Each row comes from the steps of one walk. Every step used is in the known rows, and no mark comes twice. Write the walk behind each row, first mark first.
Known rows:
garop/tere/rofab: [  2  -7  16  12  15 -33  -8   5  -5 -13  12  23 -34 -18 -16   9   7   1
   1  -3  -3]
dabik/garop/tere/rofab: [ 18  -5  29  31  11 -27  -1   2 -16 -15  16  43 -44  -6 -33  17   1   3
   8 -19  -1]
garop/tere/rofab/dabik/pedu/geme: [  6  -3  36  13  34 -12 -11  18  -7 -26  41  54 -26  -7  -9   5  -4  -6
  14 -39  19]
tere/rofab/dabik/pedu/geme/garop: [  5  11  48   6  21   8  -4   9   2 -22  21  70 -16   1 -15   8  -9 -22
  10 -52  22]
geme/garop: [ -6   8  12   7  -4   6  -4  -1   1  -2 -16  24   4  -4  -8   0   6 -14
 -13   3   3]
tere/rofab/dabik/pedu/geme: [ 11   3  36   0  22   2  -1  11   0 -20  38  44 -19   6  -7   9 -14  -9
  24 -55  19]
rofab/dabik/garop/tere: [  5   7  35  30   7   2   6   5 -20  -7  29  36 -10  -2  -6  12   0   5
  16   2  12]
rofab/dabik/pedu/geme/garop: [ -3  12  29   7  14  26  -6  11  -1 -15  11  57  12   7   0  -6  -4 -21
   0 -33  26]
medov/geme/rofab/dabik: [  3  23  29  38   8  14  -2   4   0  -6  12  15  17  17   2  -7 -13  -6
  32   9  17]
tere/rofab/dabik/pedu: [  4   8  41  -9  16   0  11  -4  -6 -26  20  44 -33  -1 -18  13 -13   2
  34 -34   8]
pedu/tere: [-12   9  -3   4  13 -10  -3  12  -1  -6  -6   2   3   9  10 -10  11   0
 -17   6 -20]
medov/dabik/garop/tere/rofab: [  9  14  28  21  21 -22 -11   5   3 -18   8  42 -48  -4 -28  15  -5   3
  19  -9  12]
garop/tere: [ -6  -5  -2  14  11 -15 -10   7  -7  -6   2  10  -7 -13  -1  -3  10   2
  -9  17   1]
geme/rofab/dabik/garop/tere: [  5  15  43  49  18  -6   2  10 -14 -18  17  40  -3  -1 -23   8   2  -3
  21  12  17]
dabik/pedu/geme: [  6  -6  -5   3  17  11 -10  13   0 -16   4  25   3  11  -6 -13  -5  -9
  -6 -36  12]
geme/medov/dabik/garop: [-8 15 13  6  1  9  3  7  1 -9  2 24 -3 -1 -8  1 -7 19 10 -3 13]
pedu/geme/medov/dabik/garop: [ -1  10   9  15   8  12  -9  22   7  -4  21  24  12   6   3  -3 -10   9
  -1 -26  25]
rofab/dabik/pedu: [ -4  10  24  -9  11  19  10  -1  -8 -19  10  30  -5   5  -3   1  -9   3
  24 -15  10]
rofab/dabik/pedu/tere/garop: [ -3  17  22  -2  28  18  -1   9 -14 -15  12  34  -2  13   3 -10 -10   8
  13  -7  -8]
medov/dabik/pedu/tere/rofab: [-13  26  12 -15  38 -16 -10  11  15 -37 -18  39 -41  12 -16  -7  -1   2
   9 -19  -9]
rofab/dabik/pedu/tere: [-17  19  20  -5  25   9   7  10  -9 -26   3  32  -4  14   6  -9   3   4
   8  -8 -10]
rofab/dabik/pedu/geme: [  3   5  20   1  18  21  -3  13  -1 -14  28  31   8  11   8  -5 -12  -8
  13 -35  21]
pedu/tere/rofab/dabik: [ -8  18  38  -1  20 -18   5   9   1 -12  28  21 -19   3   9  12   1   1
  12 -11 -12]
rofab/dabik: [-5 10 24 -2  1 10  6  0 -1  2 24  6  6 -1 14  9 -6  1 19  1 10]

Write each row's walk:
[-15   9  -5  -3  13   6 -17  24  18  -1  17   4  21  -6  21  -9  -4   7
  -7  -9  23]
pedu/geme/medov/dabik
[-35  23  -3 -16  30   3  -5  20   5 -34 -22  29  -3   2   1 -24   7  20
  -8   4  -7]
geme/medov/dabik/pedu/tere
[ -8  11  51  10  24  -8  -2   2 -11 -34   5  78 -38 -18 -28   9   4 -10
  13 -13  10]
geme/garop/tere/rofab/dabik/pedu
[ 18  10  55  15   2  -3  14  -5 -10  -8  37  40 -32   6 -18  29 -15   2
  36 -35   8]
tere/rofab/dabik/garop
[ -2   3  40  11  17 -23  -1   5  -7 -12  37  30 -28 -19  -3  18   0   3
  21  -1   8]
garop/tere/rofab/dabik
[ -1  22   2  12  38   9 -24  22  26 -30 -15  27   5  16 -17 -19  -7 -16
   9 -19  31]
medov/dabik/pedu/geme/rofab
[  5  20  51  19  15 -14  11   6 -10 -14  31  42 -29  15  -8  19  -3   3
  18 -27 -11]
pedu/tere/rofab/dabik/garop
[ 11  12  37  16  -4  16  15  -3 -13  -1  26  26  -3  11  -4  16 -11   3
  26 -15  11]
rofab/dabik/garop
[-12  -1  20  -1  13  19   4  20 -10 -17  34  35  19  -5  11  -9  -7   9
   6 -32  21]
rofab/dabik/pedu/geme/medov
[  4  -5  22  21  30 -16 -20  16  -3 -30   1  73 -28 -12 -32  -5   8 -22
 -19 -37  11]
dabik/pedu/geme/garop/tere/rofab
[ -4  18  31  11  23  12   4   3   0 -30  -1  34   2   7 -20  -5  -5  -6
  29  -4  16]
geme/rofab/dabik/pedu
[ -3   7   6  41   3   2 -16   5 -11  -3 -15  38   1  -1  -6 -15   7 -11
 -14  18   5]
medov/geme/garop/tere
[ -3  25  30  18  40  11  -4  14  -6 -27   2  38   5  14 -15 -14  -7  -1
  17   2  -2]
geme/rofab/dabik/pedu/tere/garop
[ 17  14  40  45  14  11  -2  16   0  -6  33  30  18  19  -8   6 -10 -16
  19 -27  28]
pedu/geme/rofab/dabik/garop
[-23  13   0 -18  16  13  -2   9   6 -27 -15  28  -5  -7  -8 -13  -5  18
   8  -2  12]
geme/medov/dabik/pedu
[ -9   7  30  21  25  13 -14  18  -7 -21  13  65   6  -7  -3  -9   5 -20
  -9 -16  26]
rofab/dabik/pedu/geme/garop/tere
[  7  21  12   9   5  11  -3   0   8  -6  -5  19 -13  15 -10   5 -11   3
  17  -7  14]
medov/dabik/garop
[-22  20  -2 -11  32  13 -12  19   0 -23 -13  31  -1   1  -2 -24  -6  23
  -2   4  -6]
geme/medov/dabik/pedu/tere/garop
[  6   2   4  22  28   5 -14  18   7 -26  -7  28   9  13 -23 -18  -1 -18
  -2 -27  16]
dabik/pedu/geme/rofab
[  1  16  48  37   9  -7  -9   2  -9  -9  19  59 -21  -7  -6   7  -3 -11
  16   0  13]
medov/geme/garop/tere/rofab/dabik
[  1  16  10  22  16  -4 -11   7   1 -12  -2  29 -20   1 -14   2   0   5
   9  10  15]
medov/dabik/garop/tere
[ 12   9  39  58  25  -4 -10  24  -6 -13  36  39  12   5 -11   3   1 -14
   9 -10  28]
pedu/geme/rofab/dabik/garop/tere
[ -7 -11  -3   8   3   1  -7  22  -1   2  25   5  25  -9  14  -9   2   6
 -19 -18  10]
pedu/geme/medov
